What can hang from each mark
tusa: tifi
rovez: furoz liba zona
zona: rovez
tifi: furoz fuza tusa
furoz: rovez tifi
liba: rovez tifi
fumo: tusa

Each row was made from one small tree. The marks that hang from a mark follow it in brackets, in alphabetical order. Every link used is in the known rows. Write each row's tree.
Known rows
zona[rovez]: [ 2.03 -0.73 -4.22 -0.69  0.11  1.03 -0.98  3.38  2.29  1.50  3.42 -1.16
 -0.56  0.54 -0.47  0.95 -2.67  0.18]
zona[rovez[furoz liba[tifi[fuza]]]]: [ 1.72  2.62  1.10 -1.54 -0.56  1.48 -1.62 -0.37  2.01 -0.27 -3.12 -1.89
 -1.77  2.22 -3.30 -0.44 -0.74 -0.85]
rovez[furoz liba[tifi]]: [ 2.77  2.31 -0.72 -1.55 -0.83  0.73 -1.26  0.61  2.16  2.81 -1.13 -0.26
  0.87  1.63 -3.01  0.49 -0.80  0.29]
liba[tifi[furoz[rovez] fuza tusa]]: [-2.35  2.33  1.49  2.31  1.16 -1.90  1.58 -0.39 -2.02 -2.77 -0.81 -1.21
 -3.04 -0.69  1.21  0.12  3.57 -0.10]
tifi[fuza]: [-0.43  2.36 -2.93 -0.19  1.75  1.22 -0.74  1.60  1.93  1.07  1.85  0.06
 -0.83 -0.80  2.72 -1.14 -0.40  0.69]
fumo[tusa[tifi[furoz]]]: [ 0.79  0.37 -3.96 -1.33  0.20  0.40  0.64  1.66  0.92  1.85  4.02 -0.61
 -0.62 -2.20  1.54 -0.52 -0.05 -0.77]
liba[rovez[zona] tifi[fuza tusa]]: [-1.15 -2.32  0.64  2.23 -1.98 -0.42 -0.25  0.69  1.22  0.58 -2.30 -1.09
 -1.01 -0.68  2.68 -0.50  0.68 -1.50]
fumo[tusa]: [ 1.71  0.25 -4.44  0.24 -1.10  1.27  0.25  1.35  3.30  2.23  3.19 -1.69
 -0.11 -0.73  2.81  0.76 -1.02 -1.10]
fumo[tusa[tifi[furoz[rovez[zona]] fuza]]]: [-1.37 -1.23  0.89  0.15  0.40  1.00  2.92 -2.83 -0.45 -3.44  0.46  0.12
  0.88 -0.87  1.44  0.09  0.44 -2.15]
furoz[rovez tifi[fuza]]: [-3.08  2.35  0.04  1.12  1.00 -1.07  1.57 -1.59 -0.48 -1.59  1.27 -0.08
 -0.09  0.33  2.87 -0.04  0.50  1.05]
liba[tifi]: [ 1.14  2.19 -3.71  0.34  0.04  0.24 -0.69  2.69  3.60  2.94  1.00 -1.48
 -1.18  0.21  1.79  0.46 -0.68 -0.35]
fumo[tusa[tifi[furoz[rovez[liba zona]] fuza]]]: [-0.13 -2.39  3.09 -1.44 -0.47  1.50  2.22 -3.80 -1.84 -3.89 -0.86  1.46
  2.77 -0.94  0.59 -0.52 -0.18 -1.00]
zona[rovez[furoz[tifi[tusa]] liba]]: [ 0.95 -0.98  1.51 -0.71 -2.65 -1.22 -1.42  0.09 -0.36  1.59 -0.72 -1.33
  0.73  1.09 -3.66  0.93 -0.02  1.07]
tifi[furoz fuza]: [-0.44  2.81 -2.18 -0.55  3.94  0.51 -0.55  1.25 -1.03 -0.57  2.26  1.19
 -2.13 -1.06  1.24 -1.34  0.47  1.21]
liba[rovez[furoz zona] tifi[fuza tusa]]: [-0.80 -0.97  1.78  1.87 -2.04 -0.38 -0.28 -0.18  1.11  0.90 -3.29 -1.32
 -1.03  0.75 -1.22  0.21  1.22 -2.28]
rovez[zona]: [ 1.85 -1.71 -2.53  0.12  0.35  1.46 -0.39  1.66  3.06  2.00  1.52  0.67
  2.31  0.36  0.77  1.26 -2.15 -0.15]
liba[rovez[zona] tifi[furoz fuza]]: [-0.26 -0.64 -0.01  0.50  1.86  0.05 -0.27 -0.06 -1.10 -1.40 -1.13  0.87
 -2.12  0.12  0.64 -0.76 -0.69 -0.95]
furoz[rovez[liba zona] tifi[fuza]]: [-1.48 -1.39  3.82  0.13 -0.45  0.13  1.09 -3.90 -1.00 -3.01 -2.18  1.84
  3.38  0.98  1.25  0.25 -0.85  0.97]
liba[rovez[furoz] tifi[fuza]]: [-0.41  2.70 -1.47  0.10  0.25  0.05 -0.62  0.66  0.69  1.61 -0.21 -1.00
 -2.60  1.14 -1.14 -0.79 -0.25 -1.01]
zona[rovez[furoz liba]]: [ 3.66 -0.42 -0.90 -2.44 -0.65  1.60 -1.65  1.24  0.49  1.52  1.05  0.08
  1.31  2.00 -5.48  1.03 -2.86  0.69]
liba[rovez[zona]]: [ 1.64 -4.02 -2.80 -0.01 -0.41  0.83 -0.46  1.97  0.57  2.20  2.65  1.57
  2.35  0.17  0.01  0.93 -3.42 -0.15]

Write each row's tree
[-0.77  0.58  2.95 -0.46 -1.87 -0.69 -1.39 -1.24 -0.66 -0.40 -2.38 -1.48
 -0.58  0.71 -2.33 -0.51  1.08  0.77] : zona[rovez[furoz[tifi[fuza tusa]] liba]]
[-1.21  1.67 -0.98  0.70  2.04 -0.68 -0.46  1.51 -1.82 -0.24  1.57  0.20
 -2.28 -2.23  1.75 -1.09  2.67  1.27] : tifi[furoz fuza tusa]
[ 1.59  0.10  0.37 -0.24 -0.20 -1.13 -1.13  1.57 -1.20  1.13 -0.68  0.26
 -0.68 -1.25 -0.09 -0.14  1.58  1.59] : rovez[liba[tifi[furoz tusa]]]
[-0.72 -1.83  0.40  1.37 -0.48 -0.82  1.83 -1.55  0.68 -0.82  0.85  0.54
  3.03  1.45  0.60  2.30 -1.37 -0.01] : furoz[rovez[zona] tifi]
[ 0.63  0.18  3.89  0.38 -2.02  0.73 -1.02 -1.64  2.06  0.41 -5.90 -0.86
  0.92  0.93 -1.46  0.19  1.83 -1.18] : rovez[furoz liba[tifi[fuza tusa]] zona]
[-1.84  1.38 -0.86 -0.28  0.84  0.25  2.63 -1.48 -1.29 -2.33  2.67 -0.44
 -0.97 -1.63  1.90 -0.83  1.25 -1.02] : fumo[tusa[tifi[furoz[rovez] fuza]]]
[ 0.19 -2.15 -0.41  0.27 -0.96 -0.88 -0.24 -0.51  0.02  2.11  0.62  0.93
  1.90  1.82 -2.78  1.29 -2.20 -0.39] : liba[rovez[furoz[tifi] zona]]
[-1.12 -0.51  4.44  0.19 -1.65 -0.42 -0.90 -2.87  0.02 -0.15 -4.23  0.43
  2.23  0.54 -0.94 -0.11  1.58  0.35] : rovez[furoz[tifi[fuza tusa]] liba zona]
[-2.90  1.73 -0.45  1.60 -0.28 -1.70 -0.49  0.40  0.83  1.07  0.26 -1.27
 -1.45 -1.62  4.60 -1.03  2.45  1.02] : furoz[tifi[fuza tusa]]
[ 1.35 -4.47  3.31  0.36 -0.32 -0.40  1.12 -1.10 -3.80 -2.36 -0.04  2.53
  3.86 -0.21 -2.47  1.90  0.25  1.37] : tifi[furoz[rovez[liba zona]] tusa]
[ 0.29 -0.66  3.67  0.49  0.08 -0.01 -0.85 -1.16 -0.60 -1.87 -4.47  0.53
 -0.49 -0.88  1.07 -0.80  1.98  0.08] : rovez[liba[tifi[furoz fuza tusa]] zona]
[ 1.33  1.73  0.71 -1.59  1.64  0.80 -1.73  0.02 -0.76 -2.36 -1.76 -0.34
 -3.10  0.43 -0.84 -1.35 -0.53  0.56] : zona[rovez[liba[tifi[furoz fuza]]]]
[-2.05  1.89 -0.73 -0.95  2.66 -0.18  1.67  0.28 -2.61 -1.62  3.27  1.52
 -0.15 -1.32  0.34 -1.19  0.96  1.11] : tusa[tifi[furoz[rovez] fuza]]
[ 2.89 -1.55  0.22 -0.73 -1.26  1.44 -0.99  0.28  3.07  1.47 -2.45  0.44
  2.47  0.94  0.44  0.85 -1.99 -0.26] : rovez[liba[tifi] zona]
[-0.04 -0.29 -2.23 -0.56 -0.09 -0.18  2.73 -0.06 -0.91 -0.53  4.30 -0.38
  0.38 -1.32  0.38  0.77  0.18 -0.75] : fumo[tusa[tifi[furoz[rovez]]]]
[ 0.94 -2.48  0.34  1.60 -2.70 -0.89 -0.19  1.08  1.44  2.87 -1.72 -1.24
  0.20  1.06 -2.76  1.76  0.00 -1.93] : liba[rovez[furoz zona] tifi[tusa]]
[-1.19 -1.87  1.18  1.96  0.29 -1.19 -0.19  0.26 -1.59 -1.19 -2.02  0.06
 -2.48 -0.91  1.14 -0.62  1.47 -0.99] : liba[rovez[zona] tifi[furoz fuza tusa]]
[-3.90  1.25  1.32  2.37 -0.44 -2.12  1.70 -1.27 -1.23 -1.20  0.42 -1.05
 -0.43 -0.87  3.39  0.15  2.82  0.82] : furoz[rovez tifi[fuza tusa]]
[-0.83  1.38 -2.58  0.43  0.21  0.00 -0.62  1.54  0.98  1.39  0.55 -0.62
 -2.55 -0.20  2.91 -1.50 -0.90 -0.31] : liba[rovez tifi[fuza]]
[ 1.64 -0.82  0.28 -1.39  1.78 -0.12  0.66 -0.38 -4.18 -1.36  3.01  2.89
  2.28  0.11 -2.54  0.98 -1.20  2.56] : tifi[furoz[rovez[liba]]]
[ 0.54  1.39 -1.80 -0.38 -0.11 -0.65 -0.83  0.88  1.57  1.62  1.52 -1.88
 -0.97  2.25 -3.28  1.39 -1.47 -0.20] : zona[rovez[furoz[tifi]]]
[-0.30 -1.92  3.20 -2.09  1.37  0.93  1.20 -2.15 -2.91 -2.92 -0.35  3.40
  3.48 -0.63 -1.03 -0.94 -0.49  0.98] : tusa[tifi[furoz[rovez[liba zona]] fuza]]
[ 0.13  1.98  1.56 -1.74 -0.26  0.37 -1.47 -1.65 -0.17 -0.70 -1.46 -0.50
 -0.48  1.80 -2.74 -0.70 -0.99  0.80] : zona[rovez[furoz[tifi[fuza]] liba]]
[-1.23  2.58 -2.58 -1.86  2.96  0.43 -0.40  1.89 -0.55  0.62  2.84  1.10
 -1.24 -2.15  1.74 -2.47  0.63  1.10] : tusa[tifi[furoz fuza]]
[ 0.65 -3.53 -0.08  1.62 -0.63 -1.52 -0.12  1.68 -1.12  0.67 -0.32  0.10
 -0.90 -0.61 -0.38  0.93  0.41 -0.77] : liba[rovez[zona] tifi[furoz tusa]]
